Each row comes from the steps of one path. Every step used is in the known rows, and no mark comes twice. Write the path behind each row, first mark first.
In the rows, 128 means zero.
Known rows:
sisus/vivi/nuduf/pife: [110  95 106 141 120  92 135 217 145 155 137 160 139 116 112 113 132  97
  87 120 142  91 137 142 114]
vivi/nuduf/pife/mamo/libag: [180 131 123 115 111  46 127 180 176 159  84 156 172 136 155 149 122  95
 134 150 140  92 150 157  88]
mamo/vivi/nuduf/libag/maboro: [141 129 163  87 104 176 167 172 162 132  89  84 145 150 106  76 133 121
 114 153 125 150 185 116 115]
libag/sisus/vivi/mamo: [ 16 110  90 135 137 116  95 173 124  94 181 130 113 128  92 109 154 100
 101 133  83 127 125  83 143]
nuduf/pife/mamo/vivi/sisus: [146 122 102 109  99  89  91 167 158 173 108 143 135 189 141 121  88 131
 122 140 108 155 158 149 100]
mamo/vivi/nuduf/libag/maboro/pife: [143 134 181  90 119 187 162 136 157 152  83  85 174 117 114  81 146  97
  93 175 124 172 200 118 139]
nuduf/vivi/sisus/libag/mamo: [ 91 130 149 137 166 100  84 166 105 133 160 134 106 194  96 121 132 108
 146 161  76 131 139 170 107]
sisus/libag/mamo/vivi/nuduf: [ 97 133 130 144 128  88  68 188 125 153 148 114 176  88  69 111  86  79
 128 165  89 103 148 116  99]
vivi/mamo: [ 68 124 148 120 112 110 137 180  99 137 153 141 112 124  98 119 161 101
 101 125 126 139 106  94 120]
maboro/pife/mamo/vivi/sisus: [140 125 112  94 120 132  68 119 142 182 109 130 174 167 150 131 108 101
 109 186  87 172 176 136 141]
mamo/vivi/sisus/libag/maboro: [ 81 127 153 157 131 152  70 139 143 135 114 109 129 203  89 128  96  97
 127 139  72 177 157 126 171]
maboro/pife/mamo/vivi/nuduf/libag: [185 124 128  68 106 152 125 139 162 198 105 115 200 121 140  99 128 117
 107 209 127 140 188 118 105]
mamo/libag/sisus/vivi: [ 79 104  90 147 138 111  66 170 166 101 131 133 144 156  96 134 136  89
 118 146  66 120 164 127 137]
libag/mamo: [102 125 131 125 123 101 107 176 120 143 151 136 118 117  93 108 153  98
 131 134 113 126 129 128  77]
vivi/mamo/libag: [ 90 130 160 127 112  84 116 177 109 123 128 142 131 118  96 147 145  82
 103 131 110 130 131 101 122]
libag/maboro/pife/mamo/vivi/nuduf: [147 136 136  96 124 159 122 112 172 163  89 106 191 122 151 123 123  74
 109 194 111 147 191 118 145]
maboro/vivi/mamo/libag/sisus: [ 73 146 103 113 121  85 110 146 116  70 142 151 115 111  99 127 154  82
 150 112  79 152 145 103 153]
vivi/sisus: [ 98 124 134 108 123 118 119 179 120 133 118 138 122 194 127 116 148 118
 126 129 111 157 125 155 134]
vivi/nuduf/pife/maboro: [134 143 129 124 119  91 184 198 160 150 103 169 161 134 143  98 142 140
 123  97 145 128  84 163 103]
maboro/pife: [113 119 152 131 124 143 122 148 123 180 126 140 154 122 112 122 175  85
  98 155 128 165 134 133 138]
libag/mamo/vivi/nuduf/pife: [119 140 132 119 108  61 125 209 131 146 125 115 156  73  95  87 102  92
 112 130 125 115 159 132  62]
sisus/libag/mamo: [ 88 122 137 170 137  93  66 165 123 162 169 145 126 122  69 131 134  87
 140 144 101 122 114 123  97]
libag/mamo/vivi/sisus: [ 96 135 122 104 120  98  74 175 113 125 135 113 130 144 101  98  97 107
 125 138  75 151 166 135  96]
maboro/pife/mamo/vivi: [153 114 114 114 106 146  80 122 149 211 122 133 178 129 127 128 124  96
 101 189 103 159 171 114 118]
maboro/vivi/nuduf/pife/mamo: [178 124  78  97 102  79 153 166 155 165 129 194 129 122 150 124 137 104
 153 119 150 110 136 152 107]
maboro/vivi/sisus/libag/mamo: [ 97 130  99 140 140  86  60 145 102 128 173 183  98 142  89 133 117  87
 169 115  82 139 129 142 137]

Which path is each row?
[112 120 148  94 138 138 146 186 109 131 123 129 106 227 131 107 159 133
 123 151 100 153 147 182 124] => nuduf/vivi/sisus
[147 115 122 115 123 135 104 118 151 201 127 155 161 140 145 139 165  91
 115 181 128 149 139 130 121] => maboro/pife/mamo
[169 122 156 101 124 185 141  85 183 181 105 130 133 173 148 121 184 110
 123 181 136 172 168 119 118] => nuduf/libag/maboro/pife/mamo
[108 137 137 164 122  54  82 198 133 165 143 124 166  79  69 110  82  80
 122 138 112 109 144 126  82] => sisus/libag/mamo/vivi/nuduf/pife
[ 88  93  92 117 128 157 107 172 165 124 153 124 119 176  91  84 166 138
 119 148  96 139 151 117 116] => nuduf/libag/sisus/vivi
[141 142  94 117 113  98 151 158 139 135 122 219 102 175 142 109 130 150
 149  57 114 176  96 173 137] => nuduf/pife/maboro/vivi/sisus
[ 92 123 178 182 149 164 100 106 146 171 124 134 146 142  94 147 164  61
 112 156 111 175 137 121 175] => sisus/libag/maboro/pife
[ 84 122 163 109 125 128 162 183  87 138 158 130  99 156 101 108 175 114
 100 147 117 138 129 123 108] => nuduf/vivi/mamo
[ 81 141 181 137 121 114 133 144 129  97 109 124 110 134 105 147 152  72
 110 121 103 143 149  97 141] => vivi/mamo/libag/maboro
[107 127 176 116 124 102 139 180  97 124 131 131 116 150 105 136 156  96
 102 151  99 128 152 128 110] => nuduf/vivi/mamo/libag
[ 68 129 140 163 125 139 115 120 109 122 169 174  79 124  71 142 148  71
 138 102 105 155 122  82 176] => sisus/libag/maboro/vivi/mamo
[115 109  74 136 150 113  39 106 186 143 128 146 181 141 140 159 139  73
 116 193  66 128 182 126 147] => maboro/pife/mamo/libag/sisus/vivi
[ 99 137 197 122 135 132 157 149 117  94 111 113  95 166 109 137 164  85
 107 144  94 142 170 123 131] => nuduf/vivi/mamo/libag/maboro
[ 68 107 145 153 128 124  98 147 137  96 136 146 105 127  93 155 135  64
  82 120  86 114 167  82 151] => sisus/vivi/mamo/libag/maboro
[ 75 129 162 160 149 142  96 137 144 123 117 130 111 215 109 141 138  94
 140 129  95 164 126 141 172] => vivi/sisus/libag/maboro
[110 123 124 122 108 109  83 181 123 156 147 114 135 103  73  96 112  98
 116 143  90 138 161 113  74] => libag/mamo/vivi
[119 121 128 103 104 126 131 207 128 153 114 108 173 122 103  96 115 104
 104 153 114 126 155 127 118] => mamo/vivi/nuduf
[133 137 133 116 124 126 115 128 140  83  88 163  98 186 127 146 135  83
 153 100  83 166 176 154 172] => mamo/libag/maboro/vivi/sisus
[ 80 128  73 135 143  96 143 189 187 105 129 160 161 141 137  90 132 138
 120 103 103 119 104 153 126] => libag/sisus/vivi/nuduf/pife/maboro
[110 142 109 130 100  91 171 157 117 142 157 221  95 103 113 112 143 134
 124  50 131 159  78 116 122] => nuduf/pife/maboro/vivi/mamo
[154 134 112  72 115 111 157 176 121 127 149 157 118  91 101  79 157 113
 156 129 132 115 155 132  82] => maboro/vivi/nuduf/libag/mamo
[154 127 115  89 115 128 106 143 151 193 108 123 210 106 147 120 115  86
 102 200 116 131 177 125 126] => maboro/pife/mamo/vivi/nuduf
[151 107  98 110  94 134  83 157 157 191 128 131 152 162 117 121 107 121
 122 169 101 138 157 115  97] => pife/mamo/vivi
[130 141 110 118 141 103  76 104 182 138  99 125 188 149 152 148 157  80
 143 192  84 157 164 138 135] => maboro/pife/mamo/libag/sisus
[175 120 149  97 106 195 115  87 183 190 101 110 150 157 128 109 143 111
 108 189 111 182 200 105 116] => nuduf/libag/maboro/pife/mamo/vivi
[ 83 164  91 113 124  97 127 129 137  67 135 179 129 122 118 121 143 119
 158  88  66 163 107 112 153] => pife/maboro/vivi/mamo/libag/sisus
[ 50 148 136 124 132  79 109 165 127  79 124 113 138 131 105 126 156  88
 130 136  84 147 133 103 133] => vivi/mamo/libag/sisus
[ 76 100 124 145 117  92  80 179 118 125 155 162 125 110  85 154 127  73
  76 129  88 100 148  88 134] => sisus/vivi/mamo/libag
[115 125 121 141 131 144  50 112 172 153 113 124 135 221 122 147  85 106
 144 165  70 159 163 124 154] => pife/mamo/vivi/sisus/libag/maboro
[147 137 136 110 122 122 153 149 149  93  89 153 133 123 123 137 142  67
 149 117 111 126 176 144 157] => mamo/libag/maboro/vivi/nuduf
[107 149  89 140 145  96  75 130 126 126 166 211 116 153 106 126 107 121
 177  92  67 147  94 152 137] => pife/maboro/vivi/sisus/libag/mamo
[127 123 117 138 132 127  28 108 142 201 127 142 183 172 126 152  91  91
 117 192  75 165 159 130 162] => maboro/pife/mamo/vivi/sisus/libag
[ 75 134 135 150 150  80  57 163 115 133 156 143 124 163  92 132 120  94
 148 140  86 133 117 143 118] => vivi/sisus/libag/mamo
